Each row was made from one small tree. The marks that hang from a mark follow it in brackets, in alphabetical order. Every link used is in the known rows. Write each row's tree.
In the rows, 128 means zero.
Known rows:
vimov{sulepom{nivu}}: [129 152 116 115 103  71 148 143 114 142 115  61 119 102 153 141 130  86
 149 112 123 131 199 119 135 166 124 131 109]
vimov{sulepom{pagov}}: [109 145  94 111 127 102 164 127 106 126 151  71 159 104 141 129 136  99
 134 130 144 161 114 116  70 119 143 110 129]
rutaf{pagov{sulepom}}: [120 155 184 123 121 133 136 148 137 138 143 126 122 146 130 120 131 133
 121 158 139 110 114 117 142 147 145 134  98]
defil{lalo{rutaf} lavaden{zugok{nivu}}}: [154  97  87 104 109 138 115 101 107  94 119 108 163  38 169 141 144 153
 135 100 202  78 125 141 129  99 112 151 165]
lalo{sulepom{pagov{rutaf}}}: [ 97 120  73 123 145 137 129 111 139 138 113 152 159 121 159 108 124 115
 125 132 163 165  89 120  83 106 159 142 154]
pagov{rutaf sulepom{nivu vimov}}: [125 117 125 121 133 141  90 129 140 140  85 153  99 164 179 163 109 110
 134 128  61 143 192 134 126 157 122 153 128]
defil{lalo lavaden{rutaf zugok}}: [143 144 110 145 108 100 148 121 118  76 173  51 170  91  87  88 144 144
 155 102 211  99 159 140 163 134 116 136 148]
lavaden{rutaf}: [113 170 167 162 118 103 163 132 115 101 152  41 134  98 130  64 136 153
 126 113 182 113 122 112 134 189 118 137 100]
vimov{sulepom}: [106 159 135 127 113  98 162 132 106 125 144  22 145  75 165 129 134  96
 138 131 148 128 157 110 107 164 147 134 119]
sidup{sulepom}: [119 164 151 142 131 133 134 130 110 144 129  91 113 136 131  98 129 141
 128 121 179 114 139 123 133 173 131 142 112]
defil{lalo{rutaf{pagov}} lavaden{zugok}}: [131  88 122 100 109 120 128 128 139  94 131 132 189  20 142 173 137 144
 114 141 173  83 103 129 154  80 129 114 170]
lalo{rutaf sulepom{vimov}}: [112  85 148 153 134 164 117 103 120 130 123  79 137  84 159 183 113 111
 113 131  72 136 111 103  98 112 135 120 151]
lalo{sulepom}: [112 148 137 154 120 124 142 120 118 142 137  63 136 117 126  99 120 106
 137 120 160 132 147 106 133 146 147 146 121]
lavaden{rutaf zugok{nivu}}: [148 160 157 161  94 133 157 104 118  86 196  42 137 131 117  81 154 174
 148 123 191  62 159 130 135 153 122 151  94]
lavaden{rutaf{pagov} zugok}: [125 152 191 158  93 115 171 131 149  87 205  69 161 111  92 111 149 164
 126 164 164  69 138 120 157 134 139 111  99]
vimov{sulepom{nivu pagov}}: [131 140  76  98 118  77 152 137 115 143 122 107 134 129 126 142 131  90
 144 110 122 162 155 127  93 124 120 106 121]
vimov{sulepom{nivu pagov{rutaf}}}: [113 123  49  85 127  86 135 135 136 139  92 147 143 106 184 151 135  95
 136 125 126 164 141 134  81 127 139 126 141]
sulepom{nivu pagov vimov}: [136 120 117 125 136 114 130 123 110 123 120 132 123 150 107 138 100 118
 118 105  63 172 162 122 106 104  93  95 120]
defil{lavaden}: [118 159 154 137 135  99 136 130 105 110 106  70 147  43 150  95 128 144
 134  84 196 124 166 120 150 202 141 140 144]
sidup{rutaf sulepom{nivu pagov vimov}}: [136 116 103 123 163 160 103 131 124 150 109 245  84 194  92 129 128 143
 115 140  67 154 113 155 123 106 107 113 135]
pagov{rutaf sulepom}: [ 95 148 119 119 132 137 116 128 137 135  96 126 132 117 200 116 129 127
 129 142 166 128 140 122 107 179 151 175 129]
lavaden{rutaf{pagov{sulepom}} zugok{nivu}}: [164 150 187 143  96 160 142 123 148 107 215 114 115 198  91 111 166 176
 152 162 160  47 124 144 144 132 142 142  81]
lalo{sulepom{vimov}}: [119 125 164 166 132 152 130 112 113 128 155  54 128 136 115 134 105 101
 130 127  79 145 161 105 125 121 139 129 129]
zugok{nivu}: [132 163 160 134 118 129 143 120  95 116 127  71 119  98 167  68 124 150
 125 106 185 102 138 116 125 162 120 161  95]
lalo{rutaf}: [ 98 125 138 130 121 118 138 120 114 120  92  80 153  22 199 138 124 140
 101 125 167 114 103 101 105 161 121 135 133]
defil{lalo{sulepom{pagov}}}: [124 128  55 113 132 123 142 120 109 137 141 123 154 164  85  86 110  86
 131 117 157 176  72 118 101  44 116 127 137]
sulepom{nivu pagov{rutaf} vimov}: [119 105  92 111 146 123 114 122 131 119  87 171 133 127 166 142 101 123
 109 118  73 174 149 129  94 109 109 115 141]
sidup{rutaf{pagov} sulepom{nivu vimov}}: [140 121 183 128 148 159 103 155 144 149 119 237  69 166 105 138 128 151
 103 171  55 106 120 150 182 122 124 118 112]

Which tree is each row?
[ 94 109 113 123 155 147 127 112 123 102 119 134 159  99 178 130 107 130
  99 136  94 172 108 118  64 105 129 119 151]
sulepom{pagov{rutaf} vimov}
[152 134 146 136 131 113 139 148 137 109 165 117 132 127  63  75 140 132
 140 108 185 119  59 140 181 113 140 125 136]
defil{lalo{sulepom} lavaden{rutaf{pagov}}}
[150 126 187 123 123 137 110 148 141 143 130 154  87 189 105 169 110 116
 126 145  38 124 167 130 158 128 117 112  95]
rutaf{pagov{sulepom{nivu vimov}}}
[145 106 103 137 137 132 120 115 122 147 131 141 116 193  76 148 104  95
 137 107  50 177 155 125 111  81 114  99 131]
lalo{sulepom{nivu pagov vimov}}
[ 90 130  72  97 137 109 149 125 128 122 122 111 169  80 197 134 138 103
 123 143 152 162 100 123  54 124 158 129 151]
vimov{sulepom{pagov{rutaf}}}
[112 116 168 111 123 146 123 139 144 141 110 152 132  93 172 174 138 143
 103 163 135 100  64 115 116 140 140 127 119]
lalo{rutaf{pagov{sulepom}}}
[127 130 206 134 133 161 124 139 131 127 159 117 113 164 118 153 115 125
 115 163  61 124 125 118 129 123 138 116 105]
rutaf{pagov{sulepom{vimov}}}
[133 130 144 139 149 154 100 135 123 150 104 194  72 164 119 124 125 139
 119 143  73 123 157 147 164 148 112 139 125]
sidup{rutaf sulepom{nivu vimov}}
[145 132 148 135 124 133 106 132 118 143 113 114  88 186 121 158 107 104
 143 117  53 140 205 127 139 154 106 133 107]
pagov{sulepom{nivu vimov}}
[154 116 134 161 145 136 122 121 111  99 164  68 128 144  68 100 121 115
 150  84 119 149 110 138 152 115 121 127 155]
defil{lalo{sulepom{vimov}} lavaden{rutaf}}
[129 103 103 129 112 113 115 122 133 160  76 125 119  93 156 166 125 111
 130 108 131 121 137 115 138 140 121 134 134]
lalo{rutaf sulepom{nivu}}
[127 155 120 128 137 126 112 146 128 161  88 205  79 145 131  92 141 147
 127 136 152 108 144 147 173 172 120 159 116]
sidup{rutaf sulepom{nivu}}
[129  92  64 112 128 117 119 116 134 162  82 173 132 122 127 167 127 114
 126 106 124 154  92 123  97  98 117 110 145]
lalo{rutaf sulepom{nivu pagov}}
[135 151 182 151  97 139 150 131 159 108 211  98 141 178  78 135 158 155
 146 174 151  68 139 133 148 138 148 125  97]
lavaden{rutaf{pagov{sulepom}} zugok}
[119 141  99 108 122 112 101 137 145 152  66 164 107 145 189 130 124 118
 141 124 143 128 180 134 136 182 130 172 121]
pagov{rutaf sulepom{nivu}}
[135 121 175 120 139 153 101 153 149 144 115 231  81 175 120 150 128 131
 114 177  36 117 134 142 170 123 129 131 110]
sidup{rutaf{pagov{sulepom{nivu vimov}}}}
[154 150 194 152  90 138 162 121 139  85 211  82 135 132 101  89 158 184
 131 152 176  47 123 132 153 126 133 128  83]
lavaden{rutaf{pagov} zugok{nivu}}
[152 129  95 155 108 119 139 113 130  99 187  61 163 134  57 102 148 123
 175 102 196 104 154 142 166 111 137 140 159]
defil{lalo{sulepom} lavaden{rutaf zugok}}
[137 134  97 127 133 111 124 128 107 130 118  90 144 101 105  89 119  99
 151  86 189 145 130 129 158 119 135 150 159]
defil{lalo{sulepom} lavaden}
[112 125 194 132 149 179 114 143 141 127 147 192 106 148 131 134 131 138
 103 195  58 117  94 132 142 117 150 138 119]
sidup{rutaf{pagov{sulepom{vimov}}}}
[111 130  67  99 133  94 125 131 135 131  70 179 141 111 177 112 119 131
 115 111 153 159 136 128 104 133 115 133 133]
sulepom{nivu pagov{rutaf}}
[152 121 115 125 148 143 112 125 114 149 122 167  91 210  79 146 111 129
 127 107  69 162 147 142 111 110  96  94 120]
sidup{sulepom{nivu pagov vimov}}
[112 121 122 134 174 183 117 120 116 133 138 204 111 166 106 113 132 152
 105 158  90 153  73 144  97 100 128 117 145]
sidup{rutaf sulepom{pagov vimov}}
[143 148 161 125 131  94 148 156 125  87 151 110 141  84  94  64 138 155
 121 106 197 110  67 137 178 136 118 121 125]
defil{lalo lavaden{rutaf{pagov}}}
[136 111 147  98 113 121 109 148 153 158  81 192 105 121 158 185 135 136
 114 144 112 100 102 128 144 145 120 123 110]
lalo{rutaf{pagov{sulepom{nivu}}}}
[106  98  81 124 137 142 132 105 126 144 111 137 158  98 142 152 131 122
 116 124 148 151  51 112  71  94 138 114 154]
lalo{rutaf sulepom{pagov}}
[143 119 145 155 121 127 117 122 121 145 125  92 102 161 105 148 100  92
 143 108  55 146 200 118 150 125 118 124 120]
lalo{sulepom{nivu vimov}}
[137  66  89 124 139 145 107 106 128 150 100 167 125 138 121 198 112 105
 120 112  42 167 104 123  88  73 110  92 152]
lalo{rutaf sulepom{nivu pagov vimov}}
[128 141  78 110 152 131 115 138 128 163  92 252  93 177 102  94 144 151
 123 134 147 141 101 155 134 129 116 131 128]
sidup{rutaf sulepom{nivu pagov}}
[144 150 161 110 110 108 122 158 145 155 112 165  95 173 115 137 125 125
 132 138 118 110 154 130 168 153 125 131  88]
rutaf{pagov{sulepom{nivu}}}
[117  78 187 143 132 169 121 121 141 131 138 122 136  86 144 195 117 122
  95 159  53 119  72 106 119  83 145 101 140]
lalo{rutaf{pagov} sulepom{vimov}}
[133 105  91 112 157 149  97 124 135 146  92 207 100 184 140 154 113 133
 118 121  77 164 132 148  97 113 113 114 142]
sidup{sulepom{nivu pagov{rutaf} vimov}}
[134 152 152 166 112 104 151 114 127  81 175  38 166  77 102 108 158 168
 159 102 208  84 191 134 159 192 142 129 144]
defil{lavaden{rutaf zugok}}
[130  82  39  98 150 129 114 114 116 133  94 165 167  76 123 141 132 115
 127  89 177 166  35 133  96  69 126 118 190]
defil{lalo{rutaf sulepom{pagov}} lavaden}
[133 157 205 147 134 100 151 149 136  92 152  97 136  71 108  83 149 178
 124 107 194  96  97 132 175 193 145 114 121]
defil{lavaden{rutaf{pagov}}}
[129 107  11  87 131 108 113 129 138 150  83 201 138 165 132 102 110  84
 132 113 141 180  97 136 115  53 111 143 148]
defil{lalo{sulepom{nivu pagov{rutaf}}}}
[159 146 162 138  87 114 137 142 166 125 181 133 115 207  67 145 154 145
 158 156 126  70 178 144 177 142 126 119  88]
lavaden{rutaf{pagov{sulepom{nivu}}} zugok}
[103  96  97 136 155 165 117 103 134 126 132 144 151 140 147 143 108 108
 118 139  82 180 103 120  69  81 150 124 162]
lalo{sulepom{pagov{rutaf} vimov}}
